What can hang from each mark:
j223: j95 j279 j841
j895: j223
j809: j509
j509: j809
j279: j95
j841: j223 j509
j753: j830 j895
j830: j753
j95: j841

Known rows, with every way that one mark hangs from another:
j279[j95[j841[j223 j509]]]: [-0.29 -0.71 -2.05 -0.29  1.06  2.22  1.61  0.46  0.33 -1.06  1.97  1.67
 -2.63  0.47 -0.06 -1.45 -0.38  1.77 -1.11  1.78]
j753[j895[j223[j95 j279]]]: [ 2.08 -0.08  2.90  0.76 -3.34 -2.28  0.94  1.16  0.79  1.69 -2.19 -3.76
 -0.05  0.80  0.30 -0.43  1.76 -3.28 -0.33 -3.89]
j753[j895[j223[j95[j841]]]]: [ 2.85 -0.05  1.17  1.30 -2.53 -2.19 -0.05  2.42  1.30 -0.22 -1.05 -4.21
  0.39  1.72  1.68 -2.25  2.69 -1.15 -0.98 -3.34]
j279[j95]: [ 0.79 -0.86 -0.78 -4.30  0.47  0.53  1.20  0.20  0.49 -0.48  1.30  1.29
 -5.85 -0.71  0.43 -1.07  2.43 -1.70 -1.81  1.60]
j830[j753[j895[j223]]]: [ 0.42 -0.93 -0.15  0.48 -0.02 -1.03  2.83  2.79  1.47 -1.87 -0.64 -0.01
 -0.71  1.69  2.37  0.01  0.90  0.49 -1.07 -1.45]
j841[j509]: [-1.29  0.54 -2.23  0.05  2.24  1.43 -1.30 -0.78  0.20 -2.68  0.75 -0.65
 -1.07  0.22 -0.09  0.89  0.32  1.19 -1.96  1.29]
j841[j223[j95] j509[j809]]: [-0.45 -1.45 -0.29  0.13  1.38 -1.52 -3.00 -1.47  1.02 -1.17 -3.57 -0.39
  0.66 -1.08 -2.47 -0.13 -0.81  2.79  1.57  0.31]
j95[j841[j223[j279] j509[j809]]]: [-1.26  0.62  0.79  3.11 -0.17  0.95  0.48  1.36 -1.26  0.18  1.81  1.28
  3.10  0.69 -0.88 -0.21 -1.83  2.04 -0.48  1.44]
j753[j830 j895[j223]]: [ 2.45  2.26 -2.33  1.22 -1.84  0.03  0.14 -0.45  3.57  0.01 -0.71 -1.66
 -2.28 -1.82  2.90 -1.61 -0.49 -2.41 -0.89 -2.03]
j830[j753]: [-0.80 -1.37 -1.69 -0.34  0.96  0.29  2.07  2.44  0.64 -3.06  1.42  2.65
 -1.29  1.61  2.28  1.24  1.89  1.54 -0.24  0.41]
j95[j841[j223[j279]]]: [-0.09 -0.45  0.47  3.53 -2.79  1.21  2.21  2.56 -0.58 -0.31  2.88  1.48
  2.03  1.07 -0.97 -0.59  0.94  0.75  1.26 -0.57]
j223[j279[j95] j841[j509]]: [-1.83  0.70  0.80 -2.79  0.96  2.49  1.47 -1.16 -2.72  2.37  0.54  1.67
 -0.13 -0.39 -0.47  3.63 -1.16 -1.08  0.35  1.29]
j223[j279[j95[j841[j509[j809]]]]]: [-0.69  0.77  2.17 -1.46 -0.34  1.00  2.07  0.90 -1.76  2.52  3.02  1.78
 -1.49  0.63  0.80  0.18 -0.60 -2.44 -2.74  2.41]
j841[j223[j279[j95]] j509[j809]]: [-1.90 -0.57  1.40 -1.02  1.10  0.55  1.08 -1.95 -0.37  1.66 -1.40  2.50
 -1.07 -2.16 -3.14  0.50 -3.54  0.17 -0.22  2.53]
j809[j509]: [ 0.17  0.21 -1.03 -1.08 -1.95 -1.26 -2.20 -1.16  0.46 -5.63 -0.31 -0.69
 -4.06  0.08 -0.16  2.14  3.32  0.27  0.22  1.14]
j895[j223]: [ 0.53 -0.97 -0.52 -0.37  1.36 -1.31  0.70 -1.02  1.27 -1.14  0.51 -0.20
 -1.51 -1.05 -0.40 -3.70  0.30 -1.03 -0.51 -0.57]
j753[j830 j895[j223[j95 j279]]]: [ 2.55  1.80 -0.57  1.88 -3.63 -0.56  0.53 -0.71  3.12  2.27 -1.51 -2.36
 -1.19 -0.87  2.78 -0.21 -0.41 -4.16  0.22 -3.95]
j753[j830]: [ 0.88  1.70 -4.17  0.11 -0.77  1.58 -0.88 -1.04  2.51 -1.49  1.87  1.39
 -3.10 -1.77  2.54 -0.12  0.81 -1.38 -0.12  0.31]
j895[j223[j279 j841[j509[j809]]]]: [-1.19  0.67  2.01 -0.90  2.26 -0.80  0.19 -2.02 -1.74  2.12 -0.69  0.70
  2.57 -1.60 -1.19 -0.53 -3.00 -1.00  0.39  0.48]
j753[j895]: [ 2.17  0.92  0.94 -0.50 -2.97 -0.61 -0.23  2.88  0.46 -1.42 -0.78 -2.85
 -1.73  0.67  0.79  1.04  3.96 -1.18 -1.85 -1.18]
j509[j809]: [ 1.29  0.37  1.86 -3.12  0.28 -2.47 -2.03  1.24 -0.46 -0.69  0.37  0.47
 -1.46 -1.33  0.05 -1.15  2.19 -0.85 -1.70  2.58]

Rows:
[-0.37  0.33 -0.79  2.42  1.01  0.53 -1.08  1.48 -0.32 -1.79  1.34  0.72
  2.29  0.45 -0.57 -1.35 -0.96  3.57 -0.65  1.99]
j95[j841[j223 j509[j809]]]
[ 0.79 -1.31 -1.04 -1.02 -0.48  1.12  2.18  1.75  0.36 -0.73  2.35  1.99
 -3.25  0.37  0.08 -2.12  1.44  0.57 -0.37  1.15]
j279[j95[j841[j223]]]
[ 2.02  2.12 -0.81  0.29 -2.73  0.82  2.39 -0.93  2.66  2.68 -0.29 -0.54
 -3.40 -1.85  2.77 -0.92 -1.66 -4.65 -1.27 -1.71]
j753[j830 j895[j223[j279[j95]]]]
[ 0.34  0.54 -0.64 -2.62  2.00  0.73  0.20  1.05 -0.70 -0.16  2.81  1.06
 -2.92  0.70  1.83 -1.69  0.36  0.35 -3.39  3.39]
j279[j95[j841[j509[j809]]]]
[ 0.54  0.04  0.19 -2.79  1.76 -1.62 -4.77 -0.40 -1.29 -0.57 -2.57 -1.67
  2.52  0.24  0.25  2.18  1.68  2.10  1.87  0.04]
j223[j95 j841[j509[j809]]]
[ 1.04 -0.11 -0.23  0.55  0.17 -1.33 -2.89  1.53 -0.15 -1.10  0.83 -2.00
  1.34  2.36  2.13 -0.56  2.42  1.38 -0.83 -0.19]
j223[j95[j841[j509[j809]]]]
[-0.47  0.42  2.74 -1.65 -0.07 -1.05 -2.52 -0.59 -2.70  2.63 -1.92 -0.78
  3.78  0.56 -0.46  3.96  0.32 -0.41  2.27 -0.61]
j223[j95 j279 j841[j509[j809]]]
[-0.97 -0.11  1.11 -0.44 -0.55  0.51 -1.34 -0.73 -2.15  1.65 -1.48 -1.12
  3.31  1.35 -0.44  4.47  0.73 -0.23  2.91 -2.05]
j223[j95 j279 j841[j509]]
[-1.56  0.17 -0.67  4.37 -0.68  2.44  1.60  1.28 -0.60 -0.71  2.39  0.84
  2.67  1.46 -1.01  0.26 -1.32  2.16  0.28  0.19]
j95[j841[j223[j279] j509]]
[-0.14  1.49 -0.57  0.96  1.46  0.35 -1.67  1.99 -1.07 -1.63  3.05 -0.28
  1.43  1.47  1.90 -0.96  0.44  1.95 -2.84  2.62]
j95[j841[j509[j809]]]
[-0.05  0.29  2.22  1.61 -1.61 -0.68 -0.65  1.57 -1.41  1.89  1.39 -1.27
  2.75  2.71  1.25  1.12  0.98 -1.16 -0.51 -0.89]
j223[j95[j841[j509[j809]]] j279]
[-0.81 -0.02 -2.36  3.64  0.48  2.10  0.12  1.31  0.11 -2.70  2.16  0.39
  1.99  1.26 -0.62 -0.81 -0.46  3.82  0.00  0.51]
j95[j841[j223 j509]]
[ 1.62 -1.44 -0.53  1.27  0.25 -2.15 -0.33  0.52  1.23 -0.60  0.98 -1.51
  0.71  1.41  1.12 -4.29  1.38 -0.32  0.41 -2.55]
j895[j223[j95[j841]]]
[-1.23 -1.17  1.60  1.02 -0.01 -1.09 -1.15 -1.58 -0.08  1.19 -3.06  0.20
  1.98 -0.84 -3.00  1.23 -1.98  0.80  1.69 -0.19]
j841[j223[j95 j279] j509[j809]]
[-1.38  1.11  2.48 -4.34  1.33  0.95  0.29 -1.00 -3.22  3.19 -0.05  2.02
  0.24 -1.12 -0.57  3.21 -1.72 -1.26 -0.27  2.77]
j223[j279[j95] j841[j509[j809]]]
[-2.66 -0.66 -0.57  2.74  0.10  2.12  1.44 -1.73  0.13 -0.62 -0.70  1.11
  0.76 -0.91 -3.44  1.69 -2.48  1.25  1.23  0.05]
j841[j223[j279] j509]
[-0.64 -1.90  1.07 -0.32 -2.01  0.89  3.29 -0.28  0.34  1.17 -0.22  2.77
 -2.52 -1.42 -3.08  0.17 -0.11 -1.25  1.80 -0.16]
j841[j223[j279[j95]]]
[-1.20 -0.47 -0.52  0.16  2.18 -0.19 -1.71 -1.27  0.50 -1.78 -2.07  1.10
  0.33 -1.98 -2.82 -0.31 -1.97  2.94  0.27  2.22]
j841[j223 j509[j809]]
[-0.59 -0.63  0.88  0.26  1.18 -0.82 -0.05 -2.32 -0.73  1.88 -1.79 -1.06
  3.02  0.19 -0.88  0.06 -1.56 -0.90  2.40 -2.61]
j895[j223[j95 j279 j841[j509]]]
[-1.59  1.54  2.42 -1.75  0.75  0.48 -0.98 -0.45 -3.33  2.05 -0.19  1.01
  3.22 -0.77 -0.90  3.76 -1.12 -0.39  0.43  1.80]
j223[j279 j841[j509[j809]]]
[ 3.22  1.45 -2.36  1.23 -2.48 -0.91 -0.92 -0.66  3.89  0.38 -1.96 -2.95
 -1.85 -1.04  3.16 -1.38  0.41 -2.48  0.16 -3.57]
j753[j830 j895[j223[j95]]]
[-1.80 -1.59 -0.30  2.81 -0.61  0.89  0.28 -1.73  0.54  0.14 -2.30 -0.20
  1.41  0.21 -3.04  2.05 -1.40  1.24  2.61 -1.89]
j841[j223[j95 j279] j509]
[-1.40 -0.04  0.66 -1.80  2.34  0.72  2.25 -2.65 -1.30  2.40 -0.18  1.23
  0.12 -1.24 -1.01 -0.65 -3.00 -1.48  0.48  0.12]
j895[j223[j279[j95] j841[j509]]]
[ 1.37 -1.48 -0.16 -1.21  0.95 -2.26 -1.27 -0.98  0.37 -0.14 -1.91 -1.26
  1.36 -0.39 -0.22 -2.13  1.27  0.07  2.82 -2.72]
j895[j223[j95 j841]]
[ 0.05 -1.02 -1.11 -0.63  2.62 -1.38 -1.81 -2.26  0.20 -0.57 -2.06 -1.69
  1.92 -0.13 -0.30 -1.37 -0.32  1.14  2.00 -2.03]
j895[j223[j95 j841[j509]]]
[ 0.00 -0.42 -0.76 -1.35  1.52  0.98  0.79  0.71 -0.01 -0.30  1.56  1.81
 -2.34 -0.13  0.03 -1.88 -0.93  1.51 -1.58  2.97]
j279[j95[j841[j223 j509[j809]]]]
